What can hang from each mark
Q_170: Q_454 Q_669
Q_948: Q_162 Q_454
Q_63: Q_669 Q_885
Q_205: Q_376 Q_885
Q_593: Q_63
Q_669: Q_170 Q_593
Q_376: Q_205
Q_885: Q_63 Q_376
Q_162: Q_454 Q_948
Q_454: Q_162 Q_669

Each row was made from one small tree. Brackets hold a mark, then the marks that hang from it, in the order of their numbers. Every link used is in the known rows. Write each row's tree.
In the rows, 128 means zero.
Known rows
(Q_205 (Q_885 (Q_63 (Q_669 Q_593)) Q_376)): [158 145  97 133 138  98 105 124 140  90 143 136 152 135 140 125 110 113
  60 131 133 126 148]
(Q_885 Q_63 Q_376): [158 138  99 123 117  90 110 132 133 105 121 141 165 180 143 125 119 112
  99 139 119 130 150]
(Q_669 (Q_170 (Q_454 (Q_162 Q_948))) (Q_593 (Q_63 Q_885))): [159 150 153 147 179 135 116 145 222 130 163 115 125  99 117 133 140 142
  84 128  95 126 109]
(Q_170 (Q_454 Q_162 (Q_669 (Q_593 (Q_63 (Q_885 Q_376)))))): [146 138 114 134 156 139 128 166 206 124 144 118 169 114 110 131 153 125
 121 115 110 129 118]
(Q_948 (Q_162 (Q_454 (Q_669 (Q_593 (Q_63 Q_885)))))): [109 122 122 136 137 179 139 146 162 150 137 127 122 109 114 139 149 122
 159 116 127 113 130]
(Q_170 (Q_454 Q_162 (Q_669 Q_593))): [130 133 111 132 152 127 135 174 213 126 146 112 167 100  95 133 152 129
 142 105 115 137 114]
(Q_376 (Q_205 (Q_885 (Q_63 Q_669)))): [151 135 104 134 136 125 122 119  98 110 128 141 145  97 148 125 129 126
 111 124 131 132 141]
(Q_454 (Q_162 Q_948)): [115 124 132 129 128 140 141 150 167 139 104 124 144 117  91 131 135 127
 173 117 110 151 113]
(Q_948 (Q_454 Q_162)): [ 90 119 133 140 140 163 133 151 180 134 135 126 153  97 106 129 142 119
 172 114 129 139 122]
(Q_205 Q_376 (Q_885 (Q_63 Q_669))): [146 134  94 133 140 106 118 131 122  86 143 141 164 120 145 125 110 115
  67 136 150 128 150]
(Q_376 (Q_205 Q_885)): [156 126 114 133 146 137 130 120  70 117 119 138 134  99 147 126 135 127
 134 124 134 136 131]
(Q_454 (Q_669 Q_170 Q_593)): [124 136 108 136 161 114 121 145 183 127 171 105 133 122 106 140 139 144
 105 112 135 108 119]
(Q_885 (Q_63 (Q_669 Q_170 Q_593)) (Q_376 Q_205)): [156 148  88 132 134  92 100 132 169 102 143 140 163 149 146 122 125 119
  73 135 117 129 146]
(Q_170 Q_669): [139 130 113 122 143 106 121 126 159 136 136 111 149 127 133 129 126 132
 105 121 116 114 138]
(Q_63 (Q_669 Q_593) (Q_885 (Q_376 Q_205))): [156 149 113 143 139 151 102 123 145 114 140 134 134 136 153 117 129 118
  77 143 132 122 133]
(Q_593 (Q_63 Q_669 (Q_885 (Q_376 Q_205)))): [143 144 132 137 133 172 109 101 146 130 143 143 131 123 162 120 132 124
  56 145 112 105 143]
(Q_948 Q_162): [116 118 124 125 131 153 140 141 147 153 125 133 120 122 119 135 131 129
 165 124 132 129 127]
(Q_454 Q_669): [115 125 105 128 134 129 132 138 148 132 145 116 145 127 113 136 142 135
 125 113 139 111 130]
(Q_669 (Q_170 Q_454) (Q_593 Q_63)): [150 149 144 142 174 119 112 139 217 126 178 116 122 102 125 133 135 141
  69 125  99 120 115]
(Q_63 (Q_669 Q_170) (Q_885 (Q_376 Q_205))): [158 140 129 138 164 142 113 114 145 118 133 135 129 113 166 118 138 129
  54 154 145 106 139]
(Q_948 (Q_162 (Q_454 Q_669))): [ 97 112 117 129 134 164 149 151 156 150 125 127 128 105 108 140 151 121
 176 112 136 118 131]
(Q_885 Q_63): [137 140 112 129 113 100 116 129 146 116 134 135 147 141 132 129 117 126
 111 130 119 127 145]
(Q_162 (Q_948 (Q_454 (Q_669 Q_170 (Q_593 (Q_63 Q_885)))))): [112 125 142 150 137 162 133 136 181 148 144 118 139 113 101 136 147 134
 132 115 115 124 123]

Write each row's tree
[149 137 116 130 155 105 127 168 241 137 137 101 177 105  97 131 142 129
 130 104  86 144 117]
(Q_170 (Q_454 (Q_162 Q_948)) (Q_669 Q_593))
[127 126 115 127 151 129 142 169 201 129 134 116 170  94 102 132 156 130
 141 110 121 132 120]
(Q_170 (Q_454 Q_162 Q_669))
[113 139 145 135 143 151 123 121 225 140 156 128 133  84 124 127 137 136
  63 128  99 114 131]
(Q_593 (Q_63 (Q_669 (Q_170 (Q_454 (Q_162 Q_948))))))
[128 146 116 132 131  93 114 131 211 114 154 131 151 106 133 126 124 132
  63 132 122 116 147]
(Q_885 (Q_63 (Q_669 (Q_170 Q_454))))
[126 151 115 138 130  96 112 144 237 116 155 125 153 108 110 128 123 132
  82 123 109 130 136]
(Q_885 (Q_63 (Q_669 (Q_170 (Q_454 (Q_162 Q_948))) Q_593)))
[101 119 124 142 120 145 145 150 163 136 121 112 141 113  83 138 158 119
 162 101 111 130 121]
(Q_162 (Q_454 (Q_669 Q_593)) Q_948)
[137 133 113 133 145 120 132 160 191 125 153 114 157 109 111 133 150 131
 119 110 120 127 121]
(Q_170 (Q_454 (Q_669 Q_593)))
[150 151 119 143 137 145 101 124 164 113 145 131 131 143 145 118 123 117
  64 145 133 117 134]
(Q_63 (Q_669 Q_593) (Q_885 Q_376))
[133 147 150 140 148 164 111 100 178 134 160 133 114  99 154 124 129 137
  38 145 117  94 139]
(Q_593 (Q_63 (Q_669 Q_170) Q_885))
[138 136 125 138 148 145 136 166 214 135 140 114 163 102  95 134 155 132
 133 109 102 135 114]
(Q_170 (Q_454 (Q_162 Q_948) (Q_669 (Q_593 (Q_63 Q_885)))))
[136 136 117 134 145 129 129 154 197 128 159 116 156 108 114 133 149 131
 107 111 112 123 123]
(Q_170 (Q_454 (Q_669 (Q_593 Q_63))))
[128 147 143 139 129 173 111 100 165 135 153 137 120 109 152 122 127 130
  53 142 113 101 142]
(Q_593 (Q_63 Q_669 Q_885))
[177 150 142 145 182 130 109 135 185 121 166 122 126 113 145 129 141 138
  67 135 103 119 118]
(Q_669 (Q_170 Q_454) (Q_593 (Q_63 (Q_885 (Q_376 Q_205)))))
[115 125 138 146 140 153 140 140 172 137 131 112 130 104  96 139 161 127
 129 110 110 115 123]
(Q_162 (Q_454 (Q_669 Q_170 (Q_593 (Q_63 Q_885)))) Q_948)
[150 141  86 127 115 102 108 127 146 106 125 147 172 152 151 119 126 113
  87 137 119 131 154]
(Q_885 (Q_63 Q_669) (Q_376 Q_205))
[152 141 134 137 162 136 112 115 165 117 138 131 126 120 159 120 132 129
  42 155 147 101 139]
(Q_63 (Q_669 Q_170) (Q_885 Q_376))
[145 141 139 141 174 107 125 162 223 125 154 109 132  99 100 134 139 140
 116 118 108 141 103]
(Q_669 (Q_170 (Q_454 (Q_162 Q_948))) Q_593)
[151 138  96 137 153  99 113 134 140  84 156 136 159 119 142 127 108 120
  57 134 148 127 144]
(Q_205 Q_376 (Q_885 (Q_63 (Q_669 Q_170 Q_593))))
[159 146 112 131 148 119 102 123 171 132 154 112 146 149 139 129 121 127
  80 124 100 112 136]
(Q_170 (Q_669 (Q_593 (Q_63 (Q_885 Q_376)))))
[144 147 146 143 173 124 118 150 236 131 166 114 130  97 107 134 139 141
  91 119  90 131 107]
(Q_669 (Q_170 (Q_454 (Q_162 Q_948))) (Q_593 Q_63))
[157 140 100 130 138  99 110 120 132  92 135 139 155 130 145 124 113 113
  60 133 137 122 152]
(Q_205 (Q_885 (Q_63 Q_669) Q_376))
[160 132 106 133 138 123 124 120  79 111 122 141 144 106 149 126 130 126
 126 125 129 135 139]
(Q_376 (Q_205 (Q_885 Q_63)))
[114 143 130 140 153 120 120 147 252 127 163 115 134  82 105 127 134 135
  79 120 117 129 117]
(Q_63 (Q_669 (Q_170 (Q_454 (Q_162 Q_948))) Q_593))
[154 141  92 128 134  94 108 126 157 105 132 143 166 143 154 121 129 120
  72 140 123 124 152]
(Q_885 (Q_63 (Q_669 Q_170)) (Q_376 Q_205))
[ 77 108 115 139 140 183 144 157 190 160 152 125 146  99 102 141 152 126
 184 105 146 118 131]
(Q_948 Q_162 (Q_454 Q_669))
[167 151 144 143 185 130 110 146 215 121 165 118 131 111 129 131 138 136
  74 133 101 122 113]
(Q_669 (Q_170 (Q_454 Q_162)) (Q_593 (Q_63 (Q_885 Q_376))))
[155 140 106 138 149 118 116 122 115 108 141 136 138  94 145 126 128 130
 102 124 129 131 136]
(Q_376 (Q_205 (Q_885 (Q_63 (Q_669 Q_170 Q_593)))))
